What can hang from each mark:
tumivun: golobe pibos rusa
ribo: golobe salir tumivun
pibos: ribo
golobe: pibos
salir: golobe pibos rusa tumivun

Every row comes from one small tree of marks. The marks that hang from a mark follow it in brackets, in alphabetical order. Every link used is in the known rows. Which tree was each row made from?
Known rows:
salir{rusa tumivun{pibos{ribo{golobe}}}}: [ 2.55  3.24  0.48 -1.13 -0.05 -1.44  1.00  2.24  0.60 -1.52 -2.76 -0.15
  1.37 -3.17 -0.75 -3.15  2.80 -1.42]
tumivun{pibos{ribo{golobe salir}}}: [ 1.47  3.22  0.77 -1.29  2.13 -3.13  2.06  2.97  1.44 -1.87 -2.53  1.34
 -1.26  0.31 -3.18 -1.46 -0.43  0.18]
tumivun{golobe{pibos{ribo}} rusa}: [-0.13  2.68  1.39 -2.99 -2.90  3.59 -2.07 -0.10  1.73  0.95  1.44  1.45
 -1.78  0.54 -1.39  1.19 -1.05  0.69]
tumivun{golobe pibos rusa}: [-3.40  0.11  1.32 -1.45 -4.20  1.73 -1.24 -0.34  2.58  2.22  2.38  3.70
 -6.73 -1.62 -1.52 -2.98  0.51 -0.79]
salir{pibos tumivun{golobe rusa}}: [ 0.30  3.11 -1.40 -2.66 -2.06  2.58 -1.24  1.03  0.70 -0.25  3.63  1.96
 -2.13 -2.92  0.62 -1.84  1.22 -0.09]
salir{golobe{pibos{ribo{tumivun}}} rusa}: [ 2.81  1.07  0.33 -1.41 -0.75 -1.17 -0.17  1.53 -0.38 -1.68 -1.67 -1.03
  1.30 -0.50  1.61  2.91 -0.38 -0.91]
ribo{golobe salir}: [ 1.41  2.23 -0.75 -0.98  4.39 -2.43  2.36  1.13 -0.89 -1.58 -0.04  1.89
  1.18  0.80 -2.77  0.71  0.71 -0.26]
pibos{ribo{golobe tumivun}}: [ 1.97  4.29 -0.59 -2.00  1.42 -0.08  1.93  2.22 -0.66 -2.44 -3.30  0.43
  1.06 -1.64 -1.39  1.61 -0.60  0.10]
golobe{pibos}: [ 1.33  1.22  0.72  0.27 -0.04 -0.06 -1.60 -0.43 -0.54  0.61 -0.54 -0.93
 -0.62  2.20 -0.11  2.09 -1.06 -0.01]
ribo{salir tumivun{golobe pibos rusa}}: [-1.85  2.70  0.61 -3.18 -1.26  1.60  0.64  1.89  1.21  0.48  1.67  4.20
 -5.80 -1.63 -1.58 -0.03 -0.57 -1.07]
golobe{pibos{ribo{salir tumivun{rusa}}}}: [ 2.45  4.70  1.04 -3.06  1.38  2.28 -0.51  2.01  0.18 -0.93 -1.28 -0.42
  0.55  2.18 -1.26  2.98 -2.21  0.53]
salir{pibos}: [ 1.70  0.84 -0.34 -0.23 -0.07 -1.16 -0.15  1.31  0.76 -0.88  1.32  0.10
 -1.64 -0.32  0.81 -0.55 -0.57  0.62]
golobe{pibos{ribo}}: [ 2.58  2.73  1.11 -0.85 -0.16  0.41 -1.25  0.94  0.48 -0.70 -2.08 -1.80
  1.11  2.07 -0.55  2.27 -1.93  0.99]
ribo{golobe}: [ 0.43  1.40 -0.74  0.10  1.63 -1.47  1.13 -0.15 -0.79 -0.57 -0.57  1.24
  0.16 -0.28 -1.87 -0.12  1.01 -0.55]
pibos{ribo{golobe salir{tumivun}}}: [ 3.39  5.11 -1.33 -2.62  4.23 -1.09  2.24  3.00 -0.68 -3.64 -2.33 -0.08
  4.61 -0.52 -2.32  0.50  0.49  0.36]
pibos{ribo{salir{golobe} tumivun}}: [ 1.78  2.41 -1.27 -2.80  2.18 -1.15  2.19  3.61 -0.21 -3.72 -1.91  0.03
  1.95 -0.51  0.08  2.92 -1.88  0.36]
salir{pibos{ribo}}: [ 2.95  2.44  0.04 -1.54 -0.18 -0.76  0.24  2.67  1.63 -2.18 -0.27 -0.71
 -0.07 -0.36  0.55 -0.46 -1.37  1.69]
tumivun{golobe}: [-0.99  0.39 -0.03 -1.27 -1.99  1.06  0.10 -0.07  0.38  0.33  1.51  2.01
 -1.85 -1.67 -0.26  1.13  0.07  0.17]
salir{golobe pibos}: [ 1.00 -1.07 -1.84 -0.05 -0.04 -3.18  0.14  1.39  0.34 -2.00  1.93  0.34
 -1.81 -0.47  1.67 -0.23 -0.60  0.10]
pibos{ribo{golobe}}: [ 1.76  2.76 -0.09 -1.38  1.40 -0.93  1.36  1.45  0.20 -2.05 -2.26  0.22
  1.96 -0.38 -2.10  0.07 -0.13  0.62]
ribo{tumivun{pibos rusa}}: [-1.98  1.36  0.65 -0.94 -2.05  1.67 -0.70  0.71  0.74  1.28 -0.24  1.77
 -5.13 -1.34 -0.39 -2.02 -0.19 -1.46]

Write each row's tree:
[ 3.14  3.70  0.30 -3.83  0.79  0.81  1.65  3.06  0.72 -2.47 -0.38  0.49
  4.13 -2.41 -0.28  0.85  1.12  0.39]
pibos{ribo{salir{rusa tumivun{golobe}}}}
[ 0.21  0.63 -1.88 -0.51  1.98 -3.24  0.86  2.41 -0.41 -2.21 -0.31  0.52
 -0.15 -0.54 -0.05 -0.87  0.61 -1.29]
ribo{salir{golobe tumivun{pibos}}}
[-1.46  2.65  0.01 -0.83 -0.39  0.19  0.58  0.56 -0.01  0.61 -0.78  3.06
 -5.02 -1.65 -2.25 -2.25  0.77 -2.07]
ribo{golobe tumivun{pibos rusa}}
[ 4.15  1.55 -1.56 -2.06 -0.23 -2.09  0.51  3.28  0.57 -3.74  0.08 -1.43
  3.16 -3.18  2.82 -1.27  1.57 -0.29]
salir{golobe pibos{ribo} rusa tumivun}
[ 4.82  4.41  1.05 -2.31  2.02  0.10 -0.11  2.34 -0.16 -1.81 -1.82 -2.03
  4.38  1.13 -0.22  2.09 -0.01  0.21]
golobe{pibos{ribo{salir{rusa tumivun}}}}
[ 1.48  3.81 -1.20 -0.75  3.69 -2.89  1.86  2.19 -0.88 -1.77 -1.26  1.40
  0.14 -0.61 -2.69 -1.52  1.55 -1.30]
ribo{golobe salir{tumivun{pibos}}}
[ 1.22  1.03 -2.24  0.18  0.40 -1.11 -1.59  0.36 -2.04 -1.43 -0.65 -1.64
  1.54  0.36  1.25  1.63  0.15 -1.26]
salir{golobe{pibos} tumivun}
[ 2.62  3.77  0.94 -4.26  0.22  1.21  2.33  3.36  0.68 -2.28 -0.74  1.61
  1.38 -2.59 -0.20  2.94 -0.37  0.41]
pibos{ribo{salir{rusa} tumivun{golobe}}}
[ 2.81  4.87 -1.45 -3.15 -1.52  1.05 -0.04  3.17  0.83 -2.78  0.30  0.09
  0.40 -3.24  0.89  0.14 -0.32  1.05]
salir{pibos{ribo} tumivun{golobe}}
[ 3.61  4.83  0.70 -2.42  1.98  0.54  0.15  2.68 -0.48 -1.77 -2.69 -1.11
  1.15  2.00 -0.73  4.35 -2.77  0.81]
golobe{pibos{ribo{salir tumivun}}}
[ 1.11  1.58 -0.21 -1.85 -1.84  1.52  0.15  0.50 -0.44 -0.13  1.20  1.04
  1.56 -4.17  1.22 -0.24  2.94 -1.29]
salir{rusa tumivun{golobe}}
[ 0.49  4.21  0.22 -4.85 -0.07  3.19  1.21  2.82  1.14 -1.55  0.39  2.36
 -0.42 -1.29 -1.44  1.89 -1.31  0.60]
pibos{ribo{salir tumivun{golobe rusa}}}
[ 3.39  1.61 -0.68 -1.29 -0.18 -1.06 -0.81  1.50 -0.79 -2.11 -1.45 -2.34
  4.04 -0.95  1.75  1.22  1.19 -0.97]
salir{golobe{pibos{ribo}} rusa tumivun}
[ 0.67  2.43  0.75 -0.36 -0.17 -2.37  0.91  1.86  1.45 -1.11 -3.00  0.80
 -1.99 -0.56 -2.42 -2.22 -0.16  0.04]
tumivun{pibos{ribo{golobe}}}
[ 1.31  2.89  1.01 -2.01 -2.11  1.40 -1.05  0.81  0.74 -0.19 -0.50  0.39
 -0.82  0.22 -0.76  3.10 -1.75  1.01]
tumivun{golobe{pibos{ribo}}}
[ 4.49  2.73  0.64 -1.67  0.69 -2.07  1.54  2.57  1.39 -2.27 -0.29  0.44
  1.15 -1.77 -0.23 -1.20  1.20  0.41]
salir{pibos{ribo{golobe}} rusa}
[ 2.65  3.73 -0.20 -2.24  3.84 -1.76  2.55  2.55  0.31 -2.90 -1.72  0.81
  2.86  0.57 -2.93  0.86 -0.42  0.83]
pibos{ribo{golobe salir}}
[ 2.80  4.15  0.74 -1.53 -0.26  1.33 -0.77  1.67 -0.44 -1.03 -3.02 -1.63
  0.39  0.92 -0.01  3.52 -2.49  0.59]
golobe{pibos{ribo{tumivun}}}
[-1.53  1.86  0.28 -1.19 -3.12  0.49  0.35  1.41  0.42  0.35 -0.60  2.74
 -6.07 -3.10  0.03  0.68 -0.80 -0.96]
ribo{tumivun{golobe pibos}}
[ 2.94  3.10  1.80 -2.97 -0.56  0.46  0.24  1.71  1.05 -0.70  0.16  1.02
  0.71  0.22 -0.94  3.37 -0.65  0.65]
tumivun{golobe{pibos{ribo{salir{rusa}}}}}
[ 3.37  3.47  1.05 -1.70  2.04 -0.37 -0.20  1.98  0.41 -1.38 -1.70 -1.36
  1.99  3.07 -1.29  2.96 -2.21  1.17]
golobe{pibos{ribo{salir}}}
[ 0.60  3.90 -0.14 -1.24  0.85  1.63 -0.57 -0.43 -1.60  0.57 -0.42  1.61
 -2.22  0.63 -1.95  1.55 -0.06 -1.42]
ribo{golobe{pibos} tumivun{rusa}}
[ 0.96  2.46 -0.53 -0.89  1.99 -1.37  0.65  2.30 -0.11 -1.16 -0.77  0.30
 -0.02 -0.25 -0.85 -1.28  0.61 -0.75]
ribo{salir{tumivun{pibos}}}
[ 3.09  3.68 -0.38 -2.13 -0.27  0.10  0.58  3.42  0.81 -2.66 -1.24 -0.53
 -0.83 -1.45  1.07  0.96 -2.01  1.18]
salir{pibos{ribo{tumivun}}}
[ 0.57  2.18  1.39 -2.49 -1.00 -0.50  2.04  2.67  0.64 -0.29  0.41  3.50
 -3.99 -2.93 -0.28  1.04  0.57 -1.44]
ribo{salir{rusa} tumivun{golobe pibos}}
[ 0.21  3.78 -0.85 -1.54  3.14 -1.08  0.99  1.48 -0.29 -0.80  0.21  2.39
 -0.67 -0.47 -3.17 -3.02  2.08 -1.64]
ribo{golobe salir{tumivun{pibos rusa}}}
[ 3.34  3.46 -0.53 -1.45  1.25 -2.00  1.19  2.53  1.03 -2.73 -0.82  0.32
  0.07 -0.62 -1.01 -0.61 -0.59  1.24]
salir{pibos{ribo{golobe}}}
[ 1.65  4.11  1.02 -2.21 -0.72  2.92 -1.61  1.11  0.24 -0.13 -1.80 -0.83
 -0.46  1.16 -0.42  2.06 -2.00  0.18]
golobe{pibos{ribo{tumivun{rusa}}}}
